Every row comes from one small tree of marks. Brackets hold a mark, then the marks that hang from it, in alphabetical order. Every link used is in the known rows. Which tree was each row made from?
Known rows:
[kerob [tapo fisun gedefe]]: [-35 -12 -43  -7   1  34   4   9  -8  35 -12 -54 -15  -8  39  47  -4 -25
  17   7  31  -5  56  35  31  33 -29  16  26  -4  13   9  15 -17  45  -4
  56 -50  11  15  11  -5 -47  45  27  12  23 -29 -12  16 -16  35   6  11
  -1  -4  40  -3  53 -30   0  -3  41  15  10]
[fisun [tapo [gedefe ranavo]]]: [-15  -1  19 -10  24  -3  -2 -28   3  20 -67 -13  -4   6   7  29  29  -1
 -22 -25  31 -22 -41  14  15 -14 -16  19  18   8 -35  24  10 -27   7 -10
  23  13 -20  -8  -8  -4  26 -16 -38  -5 -14  29  38 -32 -13 -13  40 -50
 -12 -18  -7  -1   1  15  34   4 -20   2  12]
[tapo fisun [gedefe ranavo reluf] kerob]: [  6  41 -19  42 -10  -4   6 -30   2 -12 -70  10  10   4  25  10   4 -51
 -35 -24 -20   3  24 -10  37  30 -39  31  34  38 -30 -51  13   4 -35   1
   4 -46 -14  24 -20  -6   6  42   2 -64 -17  21   5  -8 -69 -41   1 -21
 -16 -23   2  16  -2  -1 -23  -1   5 -24 -22]
[gipe [fisun [tapo [kerob reluf]] zele]]: [ 20  -9  50 -21  -4 -24  -1  10  39 -83  62  46  16  35 -37 -63  -8  46
  22 -20 -23   7 -33   3 -43 -26  22 -45 -34   4  32  21 -42  12 -14 -21
 -67  50  44 -16  29  42  21 -28   4   6 -15  -6 -33  50  51 -23 -30  29
  36  55  -4   8 -36  34  -9   3  -1  22 -23]
[gipe [fisun [tapo [kerob reluf]]]]: [-10 -11  27  -8  -2 -59  10 -14  44 -80  23   9  13  14 -61 -71   9  36
  19 -15 -14  12 -10  -4 -14 -27 -11 -60 -39  18  -1  48 -22   2 -21 -37
  -3  20  41 -32  32  61  15 -43 -17 -12 -25   7 -14  43  52 -36 -41 -13
  27  31  24  31 -40  50  -9 -16   0  46 -43]
[gedefe ranavo]: [ 12  38   0 -33   7 -10  29 -44   4 -21 -22 -35  32 -19  11  36  31  21
 -16 -52  -2  34 -14 -37  -9 -55  23  -6  18 -16 -51  22 -10 -10  16  29
  12 -21   0 -11   2  -7   2 -47 -33  13 -19 -36  33  15  39   5   6 -47
 -15 -28 -31  41   3  -8  28  17 -79 -18  56]
[tapo fisun]: [ 19  15 -15 -20 -39  -1  44   5  -8 -21  48 -59 -26  -5   3  21 -30  -6
 -18   1  18  56  42 -34 -10 -33 -25 -24  -3 -22  -1  14   9 -14  12  13
  24 -61   8  -5  15  17 -57  -2  -2   9  17 -59  15  22  31  23   4   3
   0   5   8  40   8 -14   2  18 -19 -28   6]
[fisun [tapo [gedefe ranavo] kerob] zele]: [ 18  11  42   2  42  21  -5  -9 -10 -30 -35  32  29  26  -3  16 -14  18
  -2 -46 -33 -37 -65  -5 -20  -8   4  37  11  25   3 -26 -14   5 -12   5
 -41  51 -29   8 -15 -32  64   3 -32  -9  -7  32  14 -16 -26 -60  20 -13
   8   0 -23 -18 -12  18  -3  15 -17 -20   4]
[gipe fisun]: [ -3  12  -4 -19  -4 -20   6 -19  37 -26  30 -32  10 -24 -14 -44  24  38
  42 -18  13  14  14 -14 -25 -54  41 -34 -20 -18 -25  34  -1   0  16  35
 -19  -8  38 -20  19   0 -20 -51 -21  18   0 -30 -13   4  53  20 -18 -11
 -15 -19 -25  32 -11   7   6  -5 -34  -8   6]
[tapo fisun [gedefe ranavo] [kerob reluf]]: [-22  35 -25  36  28 -16  44 -12  31 -51 -30 -21  46  14   9  44  -8 -21
 -32 -30 -49  26  20 -30  54  37 -67   2  42  48 -13  -4   2  -5  -4 -45
 -12 -66 -30  10   4  -8  -3  40 -17 -16 -49  20  14  51 -23 -62 -33 -29
  11  17  51   8  25  20  -7  23  39  17 -28]
[gipe [fisun [tapo [gedefe ranavo]] zele]]: [ 13  13  47  17  33  -7 -39 -10  38   4 -27  27 -17  25   5 -14  37  14
  17 -12  19 -36 -52  44 -18 -18  18  50  -3   4  -7  15  -3  -5   6  10
 -64  71  14  -4 -37  -5  45  -9 -35  -9 -14  48  17 -42 -20  11  21   3
  -4 -14 -38 -22 -12  21  21  26  -8 -31   7]
[gipe [fisun tapo zele]]: [ 32 -10  53 -33 -16 -19 -26   8  23 -29  58  20 -25  18 -14 -52   9  37
  33  -6  27  -4 -34   9 -55 -54  30 -19 -42 -24  17  35 -12   3 -11  19
 -43  61  49 -11  -4  31  10 -50  -1   8  17  -9  -1 -16  41  33  10  33
   6  21 -47   6 -28   5  -2   9 -29 -30  -4]
[fisun [tapo gedefe]]: [-28 -36   5 -15  -1 -11   7  -4 -21  35  -6 -24 -30 -16  -5   1   3   2
   2  24  27 -28  -8  11  14  -5 -18   7 -18  -7  -6  26  17 -19  20   0
  28  -2 -15 -12  -3  -2  -1 -23 -28  15  18  13  14 -27  14   3  29 -24
  -2 -11   4 -10  -2  16  17 -21  10  12   2]
[kerob [tapo gedefe]]: [-44 -13 -35 -15  20  32   7  -5 -12  46 -23 -56  17 -37  31  46  11  -3
  27  13  12 -15  30  36  20  14  33  17  30   1  -4  25   2  -7  60   5
  46 -13  -6   2  13 -30 -16   0  10  35  30 -22 -19   8   3  29  -5 -25
 -14 -29  10 -16  36 -23  12 -15   0  27  44]
[kerob tapo]: [-11  -4 -29 -43  -5  35  22 -19 -12   8  -6 -47  16 -40  12  24  10  19
  25 -16  26  20  18  18 -10 -32  36 -16  28 -30 -14  28 -17 -10  48  17
  49 -11  23 -16  33  -4 -29 -20  17  35  29 -61 -16  31  38  43  -9 -28
 -13 -13 -12  18  23 -37   3 -17 -38  22  59]
[fisun [tapo gedefe] zele]: [  4 -32  22 -22  -7  10 -18  18 -11  32  31  10 -26   7   4  14  -8   1
  10  34   5 -23 -25  13 -21  -6   7  26 -15 -25  28  -4   7  -3  14  12
 -15  28 -16   4 -23 -27   8 -13 -19  17  20   3  -5 -30  11  15  34  27
  11   2 -30 -41   0  10  11   0   6 -15  23]
[zele [fisun tapo]]: [ 12 -14  13 -31 -20 -26  -4  16 -43  45   8 -14 -49  -1 -26  -1  18  14
 -18   2  64  26 -19 -13 -40 -33  14 -47 -35 -62 -12  52  11   2 -23   8
  30  42  12 -18  17  38  -9 -33  -8  11  14  -1  54 -30  31  56  27 -25
 -19   8  -6  59 -46  10  11   2 -37  25   5]
[tapo [fisun zele] gedefe [kerob reluf]]: [ -6  14 -21  27   4   6  30  34   9 -23  71  12  19  23  12  22 -60 -16
 -11  30 -65  14  27 -26  23  32 -31   5  -2  15  40 -41 -10   7  14 -34
 -50 -59 -32  25  -9 -32 -18  42   7   2 -13 -13 -38  52   7 -38 -43  53
  47  38  32 -26  25   9 -22  30  57   6 -21]
[gipe [fisun [tapo [gedefe reluf]] zele]]: [ 21 -34  39  12 -26 -17 -76  18  32  39  21  52 -51   5  -3 -88  38  -7
  29  52  35 -35  -4  38 -18  13  56  34 -34 -13  11 -18   1  15 -12  37
 -41  61  31   7 -46  14  -6 -27  16 -14  23  32 -37 -62 -23  32  22  56
  -8 -28 -56 -38  -8  16  -3 -19   6 -33  -5]
[tapo fisun [gedefe reluf]]: [ -5   3 -39  22 -50  -4  -9  -5   4  48   5 -18 -49 -15  18 -13  14 -55
 -21  54  24  12  67 -11  37  35 -24  13   3 -15  -8 -32  26  -9  -2  19
  29 -75   5  27 -25   6 -71  14  17 -12   7 -12   5 -37 -32  21  13  27
 -11 -34   7   2  29 -10  -3 -12  21 -17  -7]
[kerob reluf [tapo fisun gedefe]]: [-64  -1 -59  18  -1  19  20  24  11  32  19 -43  -5 -12  37  46  13 -38
 -16  27   6  11  68  33  62  57 -51  -6  40   7  18  16  -9 -21  56 -55
  57 -53   3   5   9  18 -69  40  29  19   0 -30 -22  48   6  19 -18  15
  25  17  70  -2  58 -14  19   8  71  45  13]
[gafel gedefe]: [ 28 -11 -15 -43 -25  25  41  -4 -41 -19  53 -48  40 -26  -8 -11 -23  33
   2   7 -12  54  18 -43 -12 -83  34 -62   8 -44 -21  27  15 -10  11  18
  40 -12 -24   9  27 -20 -15 -48  -8  50  16 -64  -2  13  59  13 -34   2
 -12 -43  -4  20  16 -35  18  -5 -22 -47  34]

Write each row's tree:
[ 39  30  -6  -1 -17  -7  43  30   5 -64 102   5  31  21  -8  14 -61  -5
 -24 -10 -61  56  28 -52  -6 -11 -14 -37   0   5  36 -32 -27   5  -6 -27
 -32 -45  -8  12   2   4 -37  20  27   7 -21 -53 -27  72  37 -17 -44  53
  48  56  25   9  12  -8 -20  29  -5 -11 -13]
[tapo [fisun zele] [kerob reluf]]
[-27  13 -38  30   4  -9  40   8   6 -42  19 -19  11   1  -6  23 -42 -17
 -17  17 -54  27  50 -31  46  41 -59 -10  11  46  20  -9   9 -14   0 -45
   4 -82 -29   7  16  -9 -26  22   0  -2 -26 -18 -12  51   5 -51 -46   1
  27  19  63   3  20  17  -9   4  57  31 -40]
[tapo fisun gedefe [kerob reluf]]
[ 34  22 -20  -6 -29  13  12 -32 -10   0 -26  -4  47 -30  30 -27  48  -3
 -21 -12  14  45  22 -33  -1 -67  42 -46  39 -46 -62 -11   3   3 -19  29
  43   4 -24  20  -6   6 -10 -28  -4  15  -8 -34   6  -3   6  12 -19 -29
 -35 -69 -33  27   8 -48  20  -7 -43 -73  52]
[gafel [gedefe ranavo reluf]]
[  6   4 -31  17  -4  16  37  -4 -10 -32  -1 -19   4   5   3  25 -48   1
   3  -5 -33  16  35 -22  15  19 -46   4  11  32   5 -24  21  -3  -8  -6
   1 -72 -23  14  23 -30   1  33 -11 -14  -2 -12   0   3 -24 -43 -22  -1
   2  -2  42  13  -3  -1 -25  -5  41   4 -31]
[tapo fisun gedefe kerob]
[ 13 -22  26  -9   9  13  -2  10 -24 -19  21  28   2  18 -17   3 -54  15
  19   5 -36 -30 -36   8 -31  -5  15  21 -22  16  37 -28  -7  10 -17   9
 -31  24 -26  -5  -5 -20  38   3 -12   1  14  16 -10 -21  -9 -33   4  21
  22   6 -15 -39 -16   5 -10 -11   9  -2 -10]
[fisun [tapo gedefe kerob] zele]
[ 40  12 -15  38 -33  20 -15  14  -2   7  42  46  -8   6  25 -17 -41 -29
  -3  33 -35   5  37 -15   5  41  19  29  -2  22  33 -80   5  27 -25  23
 -32 -42  -8  32 -32 -34 -14  42  33 -17  25 -20 -37 -11 -49 -22  -6  66
   1  -7   0 -19  12 -21 -42   1  21 -33 -12]
[tapo [fisun zele] [gedefe reluf] kerob]
[ 27 -29  30  19 -22   2 -40   0 -12  15   3  57 -12   2 -13 -35  -9 -15
   9  29 -25 -33 -14   9 -12  26  40  26 -10   9  21 -65 -10  10 -44  25
 -26  17  -2  11 -34  -7  21  -4  18 -21  21  23 -28 -33 -40 -26  26  32
   1  -9 -35 -40  -8   4 -28 -24 -11 -12 -10]
[fisun [tapo [gedefe reluf] kerob] zele]
[-65  21 -52   6  49  26  18 -25  18  23 -51 -39  43 -24  47  68  58 -22
  -6 -35  -6  -6   1  44  64  18   3  17  61  15 -27  27 -18 -10  63 -46
  28  -8  -4  -5   2  -5 -15   5  -3  23 -23   1  -5  47  -2  17 -15 -52
   5  -8  29 -16  60 -15  36  15   2  40  57]
[kerob reluf [tapo [gedefe ranavo]]]
[-10   7  30  -2  35  -3  19 -40  -4 -44 -80   5  26  14  -6  27   2  18
 -10 -58 -10 -34 -52   2  15 -13 -21  16  14  38 -31  10  11  -7 -34   1
  12  16 -26 -14  15 -16  62   4 -34 -24 -24  39  31  -6 -29 -62  21 -62
 -10  -5  -1   7 -30  24   2 -11 -12  17 -14]
[fisun [tapo [gedefe ranavo] kerob]]
[-24  -5 -49  15  -2  47   3  44  17  37  50 -30   1  -2  52  45  -9 -33
  -5  20  -6  12  47  32  38  50 -14  25  43 -13  39  -8 -19 -10  67 -48
   2 -24  -1  24 -10   2 -64  57  49  35   7 -36 -46  52   4  46 -26  63
  37  30  41 -31  60 -30   2  32  57  18  28]
[kerob reluf [tapo [fisun zele] gedefe]]
[  4 -26   0  19 -10 -31 -33  11 -31  51 -55  43 -39 -13 -26 -40  13 -25
 -18  27  33 -16 -19  -6   0  42  10  -3 -35  -7  -9 -19  30  20 -68   4
  24  32  -1   0   1  24   9  -4  20 -37   6  53  31 -51 -52  16  29 -26
 -30 -12   0  23 -39  26  -6 -31   2  24 -38]
[zele [fisun [tapo [gedefe reluf] kerob]]]
[ 21 -26  50   1  22  -5 -35  18  23 -34   9  56 -12  16 -33 -37 -23  40
  61   6 -14 -41 -41  27 -39   2  28  29 -39  30  27   0  -7  11 -14  19
 -57  50  17   3  -7 -16  59  -8  -3 -18   6  28 -25 -18 -15 -24 -15  23
   5  14 -18 -29 -34  19 -20   0  22 -12 -36]
[gipe [fisun [tapo gedefe kerob] zele]]
[ -2  11 -29 -21 -18  36  12  37   0   1  77 -34  -4  18  26  31 -15 -19
 -18   3   6  47  41  14   0   7 -13 -24  22 -28  45   3 -43 -10  55 -35
   5 -15  32   0   2  39 -70  31  57  28  12 -65 -33  77  41  38 -24  59
  41  44  20  -1  42 -47   0  35  14  20  48]
[kerob reluf [tapo [fisun zele]]]
[ 12  -4  11 -30   0 -28  14  11 -51 -10 -12   6 -18   4 -43 -19 -14  32
  -7 -21  20  18 -43 -29 -38 -22  -2 -53 -42 -18  -7  32   8  14 -52   2
  13  36   1 -28  39  22  22 -20  -1 -18   6  11  43  -2  20   7  10 -36
 -19  21   7  62 -55   8  -8 -14 -44  34 -25]
[zele [fisun [tapo kerob]]]
[  9   6 -30  44 -35   5   3  -7   7  -7  -5   7 -14 -12  13 -15 -21 -33
  -5  28 -23  11  60 -19  31  39 -32  11   0  30   2 -65  22   5 -36  14
  12 -72  -2  23   5  -5 -27  31  24 -41  11  -3 -22 -10 -44 -25  -9   6
  -9 -21  16   8  14  -8 -35 -23  24 -12 -34]
[tapo fisun [gedefe reluf] kerob]
[-35   5 -42  11  27 -16  43  -4  10 -24  15 -18  51 -34 -14  14 -12   1
   3  14 -67  12  26 -29  31  22   5 -11   2  34   5   5   2  -3  11 -29
  -2 -58 -38  -2  16 -40  -7 -15 -19  20 -41  -9 -30  47  23 -52 -46 -24
  32  -8  27 -22  21  36   9 -20  17  38 -13]
[tapo gedefe [kerob reluf]]
[ 11  39   2  20  15  28  -4   8   8  19   4 -14   3  15  39  54  -9 -17
 -25 -19  -1   3   9 -16   6  -7 -14  42  34 -12   2 -33  -1  -5  19   6
 -31 -19 -32  18 -34 -35   1  38 -12   2 -11   2  19 -11 -24  20   9  23
   3  -3 -11 -13  33 -19  13  54  -5 -46  15]
[tapo [fisun zele] [gedefe ranavo]]
[ -9  -7  -2  28   4 -36 -56 -10 -20  94 -92   6 -39 -12  -4  -8  79 -39
 -40   6  71 -17 -34  13  14  29  -7   9   2 -29 -52   3  25  14 -39   0
  28  46   8   1 -32  21   5  -4  -3 -37 -16  63  59 -75 -59  44  57 -52
 -56 -29 -23  35 -16  11  32   0 -35   1  -2]
[zele [fisun [tapo [gedefe ranavo reluf]]]]
[-40 -24  -7   9  31 -43   6  29 -26  20 -17  21 -11   1 -37  -1   1 -11
 -20  15 -12   4 -21 -15  20  46 -30 -37 -42   5  12  38  14   4 -33 -54
   5  21 -30 -17  25  20   1   4  -4  -4 -23  53  26   5   5 -15   3 -40
   5  27  45  24 -27  48   7  -6  29  74 -49]
[zele [fisun [tapo gedefe [kerob reluf]]]]
[ 51 -11  44 -47  -8   8   6  10 -28 -47  34  39  21  19 -27 -14 -47  30
   6 -21 -22  10 -47 -17 -63 -46  20 -23 -30 -10  22  -5 -21   7 -26  16
 -19  36  -4  -7  13  -6  29 -18   2   6  17 -22  -5  21  38 -23   2  12
  19  25 -33   2 -33  -4 -28  -8 -40 -10   1]
[fisun [tapo kerob] zele]
[-15  24 -19  14  19  59 -15   9  12  29 -29 -28   9  19  63  78  14 -24
  -1 -35  21  -4  14  38  13  15 -15  51  63  -1   6 -16 -22  -8  48  -7
  -6   7   6  19 -12 -16   5  68  21 -12   4 -26   3  11 -37  42   5  19
   0   2   8 -15  46 -56   7  39   8 -21  33]
[kerob [tapo [fisun zele] [gedefe ranavo]]]
[  3 -26  37  -1   9  -5 -42  25  26  19  31  22 -32   5  -8 -45  13  25
  42  34  22 -47 -27  35 -39  -8  38  24 -35  -8  33  18   5   5   8  20
 -51  44  32  -7 -24   4  16 -27 -14   8   6  15 -18 -36   7  26  18  44
   1 -10 -29 -32  -9  25  15  -2  20 -21 -14]
[gipe [fisun [tapo gedefe] zele]]
[ 20  -3  32  24 -17  -6 -49 -17   1  50 -29  40 -13   0  26 -20  46 -35
 -25   7  10 -24 -36  32   2   4  25  35  11 -14 -17 -43  -9   3   1  21
  -9  39  -6  18 -62  -3  20  -8  -5 -20   2  25  16 -59 -43  17  55  16
 -10 -20 -59 -33   4 -12  22   3 -33 -45  37]
[fisun [tapo [gedefe ranavo reluf]] zele]
[-14   8  29  26  48 -15  -8 -11 -28  17 -96  14   7  14 -13  31  16  14
 -18 -50  24 -21 -53 -16  -4   5 -19  -8 -10  19 -32  30  22  16 -51 -12
   2  54 -23 -21   9  -5  56  11 -33 -37 -21  72  68 -44 -34 -18  21 -73
 -33   1   9  43 -46  24  19  13 -12  28 -33]
[zele [fisun [tapo [gedefe ranavo] kerob]]]
[-27 -27 -12  -5   7 -24 -25  21 -31  76 -39 -17 -56  -6 -20   2  22  -9
 -17  22  67  -9 -22   1  -3  11  -7 -12 -36 -34  -4  42  30  -1 -10   0
  26  29 -15 -17  -2  10  -8 -10 -17   6   9  38  46 -60  -3  39  46 -27
 -28 -15   7  26 -22  18  22  -3   7  21 -15]
[zele [fisun [tapo gedefe]]]
[ 45   3  65 -26   0 -10 -13  14  20 -72  36  44   9  22 -42 -60 -27  60
  44 -17  -7  -2 -44  -2 -71 -42  30 -17 -40   2  20   8 -25  22 -34  26
 -60  57  47 -14  23  20  49 -26  -1  -7  12   2 -31  14  29 -17 -10  23
  16  23 -33   4 -53  10 -33 -20 -27 -11 -16]
[gipe [fisun [tapo kerob] zele]]
[-34 -17 -47   4 -12  28 -31 -14   0  79 -31 -19  -4 -46  40  -9  35 -36
  30  28  28 -17  41  42  37  36  43  24  34 -16 -16 -20   0   1  33  31
  50 -22  13   2  -9  -5 -41   1  32  10  27 -21 -35 -18 -26  49  13  -8
 -22 -48 -15 -26  42 -33   6 -40  -2  11  45]
[kerob [tapo [gedefe reluf]]]
[ 22 -13  34 -34  -4 -30   2 -22  25 -84   7  12   2  12 -55 -67 -15  51
  41 -26   9  -1 -26   1 -40 -50   7 -32 -30  15 -11  38   5  12 -32  10
  -5  30  45 -23  38  28  38 -50 -11 -24  10  14  -1  16  28 -20  -8 -31
   1  10   3  26 -58  34 -26 -27 -22  11 -38]
[gipe [fisun [tapo kerob]]]
